Each row was made from one walk, in order. Every step used is in the known rows, and no mark comes twice. Write each row's walk.
In the rows, zero is written as 128.
Known rows
H K T: [116 201 127  98 153 120 116 103 119 144 163 136 132 115 122 119 147 117
 107  86 151 121  93 130 130 142 114 135 127  96 157 124 164 139 179 111
 113 129 113 151 155 167 137 136 145 129 126 120]
T Z H: [129 158 130 101 112 115 132 117 136 121 115 120 140  98 114 123 137 100
 182  87 131 156  80 129 160 170 115 180 129  95 104 101 107 126 105 161
  96 130 137 149 112 104 177 142  76 122 139 129]
K H Z T: [105 143 112 148 142 135 190 150 133 147 121  87 137 111  92 180 140  62
 104 143 140 104 113 129 144 157 154 111 104 155  58  74  96 147 167 109
 137 141 106 115 110  92 174 129 126 108 115 148]
M B K H Z: [101  90 120 119 141 106 191 124 152 138  71 104 128 113  88 121  90  62
  86 149 129 157 130 129 138 147 146 121 132 142  83 111  68 150 153  91
 134 133 168 121 107 109 188  97 167 141 105 141]
V B K T Z H: [129 155 127  74 147 108 153 135 180 114 127 129 128 121 125  96 138  99
 165  44 137 143 128 133 133 183 105 229 132  40  86 119  94 127  82 154
 104 144 156 195 112 119 188 101 104 118 187 130]
S C B K T Z: [125 141 147  65 119 110 165 107 188  92 158 130 145  84 107 148 115 128
 114  95 111 173 106 136 153 167  86 192  97  31 123 150 133 112 102  90
 155  94 120 198 157 172 146  71 103 154 138 114]
M B Z: [ 87 110 135 137 138 137 136 127 122 130 107 128 125 110 113 105  92 113
 138 125 104 135 120 121 196 108 116 107 117 111 183 103  86 147 141  67
 125 145 165 106  92 125 178 149 128 126  99 122]
S C B Z: [ 98 141 142 113 116  94 136 143 160  98 159 114 128  60  97 170 129 136
 136 121  82 142 110 125 191 109  87 113  81  70 176 153 147 124  96  66
 143 130 105 136 113 157 169 125 115 130  84 116]
S C B W: [110 114 137 125 100  76 137 132 171 101 141 118 147  65 108 175 129 144
 109 114 110 131 112 138 160 159 111  38  57  77 120 151 214 114  86 104
 135 144 129 131 125 175 133 101 126 142  84 126]
H Z: [113 113 156 126 114 128 166 119 139 147 129  95 126  93  82 153 119 104
 116 142 134 125 103 122 132 155 131 116 109 112  99 116 151 141 131 125
 130 136 128 136 109 101 177 140 122 118  86 137]
K T Z B: [121 169 164 106 134 159 126 145 116 148 150 130 136 156 126 108 127  97
 129 129 136 125 117 143 157 159 129 184 139  70 115 106  97 146 162  64
 132 114 129 139 158 112 157 133  54 109 167 122]
H K T Z B X: [ 94 197 137  69 141 161 120 110  86 154 138 145 123 172 169  88 141 105
 125 115 157 125  85 128 155 112 120 198 156 114 166  88 130 156 142  39
 110 105 133 141 128 104 134 132  82 139 190 146]
B K T Z: [125 129 133  76 131 139 141 113 165 118 144 133 151 124 111 111 128 116
 107  85 128 152 100 126 162 167 109 202 124  65 132 124 100 128 135  99
 152 122 140 181 139 141 144 106 109 141 147 122]
K T: [128 161 138 110 149 144 120 118 146 122 164 130 131 119 104 123 138 115
 113 105 139 121 121 130 143 170 116 146 113  75 137 119 124 135 168 106
 138 138 130 145 155 150 142 125 118 126 110 110]
W B K H: [120  84 156 111 163  88  99 134 185 117 129 126 153 114  77 134 113  87
  78 128 131 175 107 125 180 148 129 131 152 123  85 121  68 138 151  77
 131 146 106 107 119 129 172 104 202 137  90 151]
T Z B X: [ 93 113 151  92 128 162 121 133 117 140 118 134 119 137 136  99 113 106
 138 147 127 129  89 127 181 126 115 170 156 129 147  81 104 150 102  43
 125 120 141 104  96  72 168 137  58 128 143 162]
K T Z H: [130 197 128  92 128 135 144 120 133 130 145 127 134 125 130 105 147 100
 175  60 138 150  95 137 148 179 116 196 115  64 108 102  92 126 147 162
 113 134 137 179 146 124 160 132  70 117 162 113]
T Z H K B: [134 200 115  74 126 165 145  89 114 131 105 148 137 101 154  78 150 105
 156  57 149 163  72 116 138 125 126 198 126 137 140  89 158 117 112 180
  86 115 129 151 121 119 133 129 111 133 140 148]
W B Z H K: [ 99 171 154 113 133  90  94 130 123 135 137 127 137 106 116 117 140 131
 162  72 134 157  68 116 185  77 120 146 141 115 147 113 129 136 117 119
  80 145  75 113  81 133 190 162 190 124 129 131]
B Z H: [ 97 160 119 132 130 111 121 140 135 119 125 112 116  98 111 122 149 115
 187  83 115 133  92 128 195 123 108 150 109 110 167 115 113 131 104 121
 106 148 122 111  89 112 187 149 138 121 118 113]
T Z: [122 124 142  97 123 131 128 117 131 130 138 126 146  95 102 122 114  95
 132 127 129 145  90 123 164 159 107 146 125  96 128 113 114 134 127 110
 125 127 136 148 120 118 168 147  69 119 109 146]
K B: [137 123 142 112 146 193 126 113 147 118 130 142 136  92 113 103 112 123
 110 119 131 134 121 109 148 139 123 135 110 122 148 109 144 129 134 119
 133 135 132 120 130 142 124 119 143 137  59 129]
C B Z H: [ 87 157 138 113 123 102 139 143 147 103 131 116 136  96 113 152 152 121
 195  83 112 141 108 129 166 118 109 166  95  82 148 149 107 125  86 128
 129 161  98 120 104 114 182 137 136 126 122 105]
V B W: [118 100 135 127 147  95 124 147 162 126 129 122 140  99 110 115 130 126
 112 103 130  96 138 131 142 168 118  49  87  87 101 125 187 137  90 106
 111 186 165 122  86 136 163 117 121 118  92 159]
C B K H Z: [ 95 107 142 100 133  91 190 129 173 118 110 101 148  98  78 168 130  66
  90 137 138 152 128 137 117 148 135 167 103 118  69 158  97 135 120 106
 161 135 101 132 123  97 170  95 172 140  95 145]
W B C: [120  71 153 138 158 105 139 126 148 133 155 123 168 123  73 142  75 109
 106 138 132 148  90 102 175 121 122 100 143 102 111 108 104 135 131 115
 140 146 101 117  84 113 178 132 164 138  72 118]
M B C S: [ 99  96 105 138 157 143 198 111 128 161 116 122 153 118 114 103  24  95
 139 138  90 144 100 112 158 115 128  79 148 114 136  99  84 150 124 132
 135 140 118 112 114 117 153 114 160 153  82  97]
C B K T: [104 126 144  81 136 131 147 120 180 105 157 128 148 114 106 145 135 124
 103  96 126 131 138 129 129 159 114 193 109  53 122 168 117 122 111  98
 158 135 112 162 155 161 130  79 172 146 119 101]
W B: [129  86 191 123 143 115  83 126 160 128 148 119 149  99  82 139 105 120
 114 130 118 150 103 116 161 141 127 125 143  90  98 112 114 136 138 102
 122 143 101 119 117 135 171 137 157 126  76 134]
K B Z H: [120 165 124 122 122 178 132 125 141 113 109 133 125  94 124  97 134 118
 159  75 120 146 109 114 181 107 120 165  97 116 168 106 126 118 118 134
 121 148 135 101 100 109 152 134 146 133  98 104]

Write each row's walk
[120 154 140  65 123 114 164 107 165 101 139 131 149 127 125 128 148 104
 167  55 141 162 117 129 127 165 112 252 109  43  95 143  85 112  90 151
 131 131 120 191 144 128 153  83 120 142 179 105]	C B K T Z H
[104 114 177 142 113 132 165 144 118 169 122  97 116 118  92 145 122  94
 117 164 131 111 124 131 130 147 146 133 140 117  85 106 152 149 120  86
 126 119 129  97 121  85 187 141 118 103 113 139]	H Z B
[109 198 110 106 132  97 120 115 113 138 126 131 121  87 126 123 156 116
 163  69 152 130  77 116 143 144 122 138 133 136 142 108 174 130 104 152
  64 127 116 119 112 140 171 147 160 131 123 135]	Z H K
[122 106 117 129 191 111 184 132 156 157 153 114 145 101 110 117  62  93
 139 125 105 124 122 110 141 136 111 101 139  90 118 129 124 145  89 158
 127 161  92 135 107 104 178 121 147 126  69 130]	V B C S
[111 120 153 123  98 122 129 150 119 145 115 131 149 137 121 116 120 112
 119 137 118 120 104 147 172 161 133  91 108  94 103 104 166 143 120  69
 122 140 156 102 110  98 140 129  62 119 138 151]	T Z B W
[106 111 152 151 115 127 113 157 127 142 129 127 132 126 115 134 138 128
 105 138 122 101 121 145 169 157 138  60 112 113 115 115 190 146 118  62
 110 148 156  71 107 104 141 124 124 118 112 140]	Z B W
[108 122 109 128 158 134 177 123 143 153 155 116 152  99 103 127  60  97
 128 135 111 135  86 109 167 135 117  89 129 104 138 113 123 141 124 141
 141 142  82 120 117 114 147 129 155 142  69 106]	B C S
[100  75 156 131 143 119 172 153 176 141 111  90 161 120  74 185 110  73
  81 142 130 135 117 122 160 136 161 146 132 134  28  81  87 140 139  92
 143 131  67 114  87 100 183 100 197 132 126 151]	W B K H Z T
[117 133 154 114 124  90 140 124 172 103 162 118 132  58  91 173 128 134
 118 126 103 140 118 131 148 154  96 109  97  70 128 145 171 122 107 105
 128 116 110 142 137 165 160 110 124 136  82 126]	S C B
[115 198 147  92 136 139 122 129  88 167 151 140 137 157 142 102 142  98
 127 111 152 116  98 147 139 141 125 183 154  90 136 111 136 151 169  72
 110 104 123 141 153 125 143 139  73 113 181 138]	H K T Z B
[ 91  92 132  99 145 158 128 103 131 126  87 132 111 127 133  93  88 116
 122 133 122 136 109 112 180 127 118 104 135 143 166  78  91 144 112  72
 120 140 181 116  79 123 163 120 128 148 100 144]	M B X
[114  73 135 101 158 105 129 141 192 115 126 131 121  88 102 125 116 115
 111 114 130 115 140 119 149 166 105 149 141  86 119 127 137 134  60 100
 115 150 147 137  83 145 184 109 160 126  99 157]	V B K
[134 164 140  94 139 146 129 109 134 132 154 129 146 126 114 108 130  98
 129 104 131 137  98 132 150 167 110 171 115  70 123 119 104 134 175 104
 146 137 136 178 149 132 138 134  63 123 132 126]	K T Z
[100 115 136 152 153 141 179 153 121 168 145 115 142 127 114 117  69  97
 132 165  96 125 103 117 165 125 136 104 158 111 131 111 127 153 117  98
 131 122  76  86 129  85 158 125 141 124  96 111]	Z B C S
[126  97 107 129 149 179 176 106 133 130 130 139 155 112  99 105  85 106
 106 127 142 137 100  95 156 115 120 121 108 121 151 104 142 124 140 128
 156 143 139 124 108 111 122 116 149 149  66 109]	K B C
[103  96 114 127 159 112 197 168 183 137 107  93 133 110 100 167 125  64
  97 129 133  93 152 123 130 160 139 144 112 131  45  91 104 145 102 103
 128 145 117 132  80  85 204  96 153 113 133 180]	V B K H Z T
[100 102 110 138 134 134 188 144 159 139 103  90 136 114  94 177 133  69
  95 133 139 108 117 132 151 156 148 140 110 152  68  88 104 142 131  96
 153 126 100 117  93  95 172 103 164 129 117 157]	B K H Z T
[104  86 167  98 148 136  86 118 157 124 138 124 137 120 105 125  96 126
 109 129 129 150  86 102 181 120 113 124 146 122 122  83 110 137 109  74
 128 150 110 113  88 111 172 124 165 148  83 156]	W B X
[ 95 139 124 135 127 124 132 137 124 126  86 125 122 120 124 104 112 115
 185  87 107 141 113 125 190 117 124 136 123 117 159  95  73 140 120 111
 100 149 158 108  83 111 191 140 136 126 126 111]	M B Z H
[ 95 161 107 125 133 210 144 131 109 133 132 145 145 105 151 122 144 129
 122  95 129  91  96 108 186  67 127 146 101 149 197  81 170 129 129  89
 135 126  87 111  86 130 121 140 163 129 109 133]	H K B Z T
[113 235 110 103 143 110 127 112 118 138 151 133 120 120 132 118 170 117
 151  47 152 125  90 130 130 157 122 162 122 106 143 115 155 132 149 152
  86 131 117 151 144 152 156 126 156 127 154 115]	Z H K T
[120 179  76 117 142 147 179  91 104 141 115 143 146 107 135  91 121 107
 149  70 168 149  70  97 142 104 124 148 120 159 161  94 175 119 118 181
 103 130 121 121  90 115 138 120 173 151 113 114]	Z H K B C
[119 130 166 115 122 135 128 143 115 143 127 124 133 123 113 127 122 106
 133 144 123 134 105 131 164 150 126 166 155 103 111  98 113 145 132  74
 117 112 132 110 125  99 171 146  61 111 137 149]	T Z B
[110 129 118 136 133 240 146 148 137 123 131 128 140 106 134 128 121 129
 125 109 120  98 118 105 201  89 130 149  88 128 168  82 138 126 124  89
 154 139 110 105  98 122 126 131 142 127  96 112]	K B Z T
[122 161 121  81 122 120 143 114 159 116 125 132 139 124 121 103 140 109
 155  53 138 163  94 127 161 182 109 225 129  66 106 116  97 118 117 145
 123 124 144 181 131 124 161  98 108 133 176 113]	B K T Z H
[ 90 128 132 139 118 131 168 163 160  95 158 105 139  69 114 201 129 140
 155 116  85 106 119 126 203 111 101 121  72  83 154 114 157 123  93  66
 151 119  78 121  95 152 167 120 116 126 108 112]	S C B Z T
[ 88 109 154 113 134 166 113 144 124 135 124 129  98 136 125 121 122 122
 117 154 134 110 106 124 176 135 122 138 152 139 157  85 129 149 103  39
 118 124 136  80 100  91 167 132 117 131 123 152]	Z B X
[105 103 181 134 139 119  93 138 151 132 147 113 146 110  79 134 107 126
 125 125 110 144 100 109 202  97 112 125 139  90 140 127 101 133 129  63
 137 150  95 108  90 128 185 154 162 119  85 129]	W B Z
[102 109 132  98 151  84 142 136 180 101 123 126 151 104  94 157 133  76
  87 124 131 151 125 127 151 154 120 162 113  99 110 159  83 127 128  87
 146 141 106 121 133 122 154  89 170 144  94 140]	C B K H
[127 101 177  76 137 133 115 113 172 122 151 130 170 129  90 108  96 116
  96  91 123 174  98 119 165 145 118 211 150  41  89 115  76 127 139  96
 145 130 109 180 136 150 158  99 143 137 139 131]	W B K T Z
[101  82 156  93 131 112 141 117 182  99 138 123 149  91  96 160 128 123
 113 119 126 136 124 116 141 157 112 166 113  82 124 158 125 119  73 102
 142 131 110 138 120 144 153  94 178 145  90 131]	C B K
[118 193 112  83 113  97 133 103 106 139 121 134 131  92 132 112 154 104
 183  70 148 152  58 119 149 141 112 173 140 123 127  97 140 128 104 163
  74 119 123 152 100 118 172 152  99 120 154 148]	T Z H K
[105 110 138 146 117 155 189 134 134 149 126  88 132 101 104 183 127 112
 120 137 132  84 112 120 133 152 145 125 103 133  77  76 158 140 119 124
 137 124 102 128  98 106 173 141 125 115 117 138]	H Z T
[119 209 128  78 140 129 124  94 109 144 157 143 143 122 132 103 142 103
 121  83 155 131  75 128 139 138 104 171 125  83 149 110 140 136 175 105
 120 119 121 182 150 153 137 139  95 127 150 138]	H K T Z
[ 96 121 143  87 133 114 138 117 171  97 145 117 114  71 113 161 120 145
 127 120 106 139  95 118 168 134  89 116  97 101 158 121 162 121  84  71
 137 121 112 135 108 149 150 102 122 150  90 141]	S C B X
[101  99 141 158 125 118 214 145 105 172 121  93 140 137  80 145 103  80
 121 171 145 114 108 126 139 129 135 109 138 128 102  99 144 145 123  94
 145 130 130  98  90  61 194 136 120 115 121 129]	H Z B C
[116 160 151 113 115 147 126 143 121 148 136 130 151 165 141 103 128 110
 111 109 131 118 114 154 165 164 134 117 102  68 102 109 153 143 165  62
 138 145 164 130 148 105 124 111  57 123 168 124]	K T Z B W
[ 87 209 103 112 145 125 144 106  94 141 111 139 119 139 156  84 132 111
 179  50 131 135 107 129 161  97 126 156 120 100 189 102 110 145 155 100
  93 134 154 138 111 143 169 141 152 132 177 106]	M B Z H K T
